Each row was made from one small tree. The marks that hang from a mark follow it in brackets, in alphabetical order. Every link used is in the known rows. Write each row's tree.
Known rows:
vaboto[kegeb[busop[masinin]] vazuv[biki[burek]]]: [ -6.3   1.0 -32.7 -29.5   7.2 -21.7 -10.7  -7.4 -11.1  35.4 -15.0   7.1
 -12.9 -24.1 -17.1 -45.4   4.1  12.1]
burek[busop[masinin[vaboto[vazuv]]]]: [  3.8   1.6   8.2  12.8  24.3  -4.1   3.9  47.9 -20.4  11.7   7.4   1.8
  -6.8 -22.0   2.0  -8.7  -0.8  -4.9]
vazuv[vaboto[kegeb[busop]]]: [ 14.5   6.4  -5.2 -21.2  -1.6   3.8  -9.7  -1.8   7.7  19.2   6.1   0.1
  -4.6   5.0 -23.9 -19.3   8.1  -4.0]
kegeb[busop vaboto[vazuv[biki]]]: [ 19.8  16.9 -43.4  -8.2  16.7 -40.9  -5.2 -20.2 -41.2  39.2   3.2 -10.9
   8.1 -40.2   0.2 -25.2  22.1   6.8]
masinin[busop[burek] vaboto]: [-24.1  15.6  24.3 -10.0  15.9   2.9 -13.8  12.3  23.4   8.8  -0.8   7.3
   3.6   5.3 -23.6  29.6  11.4   9.0]
burek[busop[masinin[vaboto[vazuv[biki]]]]]: [ -8.7   4.8  -5.1   5.7  13.7 -13.2   3.3  31.7 -26.6  16.5  11.0   4.5
 -12.3 -34.8  17.1 -29.9  -3.5  -8.1]
vaboto[kegeb[busop[burek]] vazuv]: [ 12.9  14.1  14.6  -2.7   6.1  -9.0 -30.4 -13.2  11.8  24.3 -12.5 -19.2
  -3.3 -22.2 -24.4  -6.6  16.8  12.7]
kegeb[busop]: [  4.9   0.6 -17.8 -13.9   9.4 -12.6  -8.3  -5.1   6.3  13.8   2.6  -8.7
   2.8 -11.1 -10.7 -13.8  12.6   9.6]
biki[burek[busop]]: [ -8.8  -3.5  -9.5  -7.0  -2.0   6.0   8.6  12.3 -45.6  -4.5   1.8  15.4
  -5.1 -22.7  -1.6   5.5  -6.2  -5.9]
biki[burek[busop[masinin]]]: [-14.8 -11.3  -9.3  -9.7   4.4   1.2  21.5  29.1 -26.2  -2.1   5.6  13.8
  -6.4 -21.1  -8.0  -7.6 -12.6  -2.8]
vazuv[biki[burek[busop]] vaboto]: [-15.2  -3.5 -25.1 -12.9 -20.8   7.8  21.9  10.6 -54.4   0.1  20.8  24.2
 -15.8 -28.1   8.8 -14.3 -25.3 -25.1]
kegeb[busop[masinin] vaboto]: [ 13.4   2.2 -32.5 -21.8  25.5 -27.5  11.4   6.4  -4.0  28.2   3.5 -12.6
  16.8 -20.0 -26.2 -21.0  26.2  14.9]
vaboto[kegeb]: [  1.7  10.4  15.9  -5.9  -3.1   7.0 -15.7 -10.0   8.6   6.5 -16.3   7.3
  -3.5   9.6  -5.9  -5.2  12.3   1.5]
masinin[vaboto[kegeb[busop] vazuv[biki[burek]]]]: [-11.8  16.9 -29.8 -34.4  11.5  -7.8 -37.5 -12.6 -28.8  30.3 -27.8   9.3
 -11.5 -23.9 -14.8 -27.2  19.2   8.9]
burek[busop[masinin[vaboto[kegeb vazuv]]]]: [  5.7  12.4  24.0   7.7  20.7   1.7 -12.9  38.1 -14.5  18.2  -9.7   8.4
  -8.6 -11.9  -5.8 -14.1  14.4  -3.3]
masinin[busop[burek]]: [-14.5   7.4  24.6   1.9   5.4  -4.9  -2.1  -1.1  22.1   9.3   6.1   4.7
   4.5   2.5 -20.7  24.0   0.0   8.4]
burek[busop[masinin[vaboto[kegeb]]]]: [ -9.9  10.0  21.4 -10.7  10.8  11.0 -10.0  30.7   0.9   6.4 -10.4  11.7
  -9.2  -3.5  -7.7 -15.5  18.4  -2.6]

Write each row's tree:
[  7.6  12.8 -17.4 -17.6  11.6 -20.3  -7.5 -17.7  -9.4  17.7  -4.9 -22.2
  18.5 -34.6 -28.0   6.4  29.2  12.9] : kegeb[busop[burek] vaboto]
[-15.1  20.1  -8.2 -12.6   1.5   5.1 -23.3   4.4 -60.3  15.3 -20.5  23.6
 -16.7 -25.9   5.5 -15.2   7.7  -8.4] : masinin[vaboto[kegeb vazuv[biki[burek[busop]]]]]
[-19.8   3.4   2.9  -5.0   5.2  -7.8  -9.6  19.2   9.1   8.2  -0.3  -7.6
 -12.0 -35.7  -0.5 -15.2  -6.4   1.4] : busop[burek masinin[vaboto[vazuv[biki]]]]
[ -5.6   9.3  -1.9 -13.8 -24.0   9.9  -1.5  -9.2  -3.6   8.6   4.0  13.9
 -14.9   0.1   4.5 -25.0  -8.1 -17.6] : vazuv[biki vaboto[kegeb]]
[-24.6  -4.3  -7.4 -19.4  13.0  11.6   8.0  43.6 -26.3  -3.4  -1.8  19.3
  -6.2 -19.5 -12.7  -3.3  -2.3  -1.7] : biki[burek[busop[masinin[vaboto]]]]
[  2.8   3.1 -59.7 -25.6  20.4 -40.9  10.6  -1.8 -45.4  39.8  -1.6  -1.1
   5.6 -44.4 -17.4 -31.5  10.0  13.3] : kegeb[busop[masinin] vaboto[vazuv[biki[burek]]]]
[  3.9  15.9   9.1   6.8  34.7  -8.9 -11.4  22.5  -3.3  24.5   1.2  14.3
   4.2  12.1 -12.3  18.4  10.0   8.6] : masinin[busop vaboto[vazuv]]
[  9.9  15.4 -16.3  -6.0   2.3 -24.5 -26.2 -26.4  -7.9  34.4 -10.6  -3.3
  -9.7 -17.8   1.2 -40.1  16.9   6.9] : vaboto[kegeb[busop] vazuv[biki]]
[ 34.5  12.9 -28.8   0.1  28.7 -32.2  -3.5  -5.2 -36.7  34.8   1.2 -14.0
  18.3 -27.6 -18.1  -5.3  25.1  10.3] : kegeb[busop vaboto[vazuv]]
[-15.7  -4.9 -34.8 -46.1  -9.0  -4.2   5.0   1.1  -0.7  21.4   2.9  14.5
 -17.0 -11.9 -26.1 -46.0  -8.8  -1.8] : vazuv[biki[burek] vaboto[kegeb[busop[masinin]]]]
[ -6.0  27.6  43.1   0.3  22.2   1.8 -32.0   9.2  15.0  24.8 -15.5  10.0
  -1.8   8.6 -28.2  25.8  19.8   9.8] : masinin[busop[burek] vaboto[kegeb vazuv]]
[-12.8   1.0   6.1  -3.7  15.8   2.5   6.4  42.2  -6.2   0.6   7.9   5.6
  -4.3 -15.1  -2.0 -11.3   7.1  -4.3] : burek[busop[masinin[vaboto]]]
[ -7.7   8.7 -12.9 -11.5  -8.3  -5.6 -16.0 -18.3 -36.7  18.2 -22.7  16.9
 -13.0 -11.1   2.2 -17.9  -5.0  -1.7] : vaboto[kegeb vazuv[biki[burek]]]
[ -9.8   4.2  -7.4  -6.3  -2.1  -8.2   3.1   9.8 -41.5  19.1  -8.6  21.8
 -17.7 -30.6   4.4 -33.7  -8.2  -5.7] : vaboto[kegeb vazuv[biki[burek[busop[masinin]]]]]
[  1.7   1.1  -2.0 -22.2  10.3 -10.4 -10.8   0.5  29.2  23.6  -8.5  -3.5
  -3.5  -1.4 -23.0 -33.1  19.7  13.9] : vaboto[kegeb[busop[masinin]]]
[  0.7  10.1 -20.1 -26.1 -15.1  -4.0  -9.3 -17.6  -0.8  23.2   6.8   4.9
 -12.3  -8.5  -7.1 -41.0   3.5  -6.2] : vazuv[biki vaboto[kegeb[busop]]]
[-22.9   8.6  31.3 -20.3   2.6  14.8 -21.2  16.5  35.5   0.1 -22.1  -1.5
  -6.5  -2.1 -27.3  -1.0  13.5   6.6] : busop[burek masinin[vaboto[kegeb]]]
[-17.9  -1.0  -1.8 -27.6  15.3  -5.2 -12.8  20.5  34.3   9.2  -2.1 -17.3
  -0.6 -24.1 -32.4 -11.7  14.9  16.2] : kegeb[busop[burek masinin[vaboto]]]
[ -6.4   9.1   8.4 -11.3  19.3  11.5  -8.9  40.2 -35.7  15.1 -18.4  20.4
 -12.5 -14.3 -17.6  -7.4   4.3  -2.0] : biki[burek[busop[masinin[vaboto[kegeb vazuv]]]]]
[ -8.3  -7.6  -2.9 -17.0   6.2 -13.6  -0.4   7.2  35.3  10.4   6.6 -21.3
   1.0 -28.0 -27.4 -15.5   5.2  14.8] : kegeb[busop[burek masinin]]
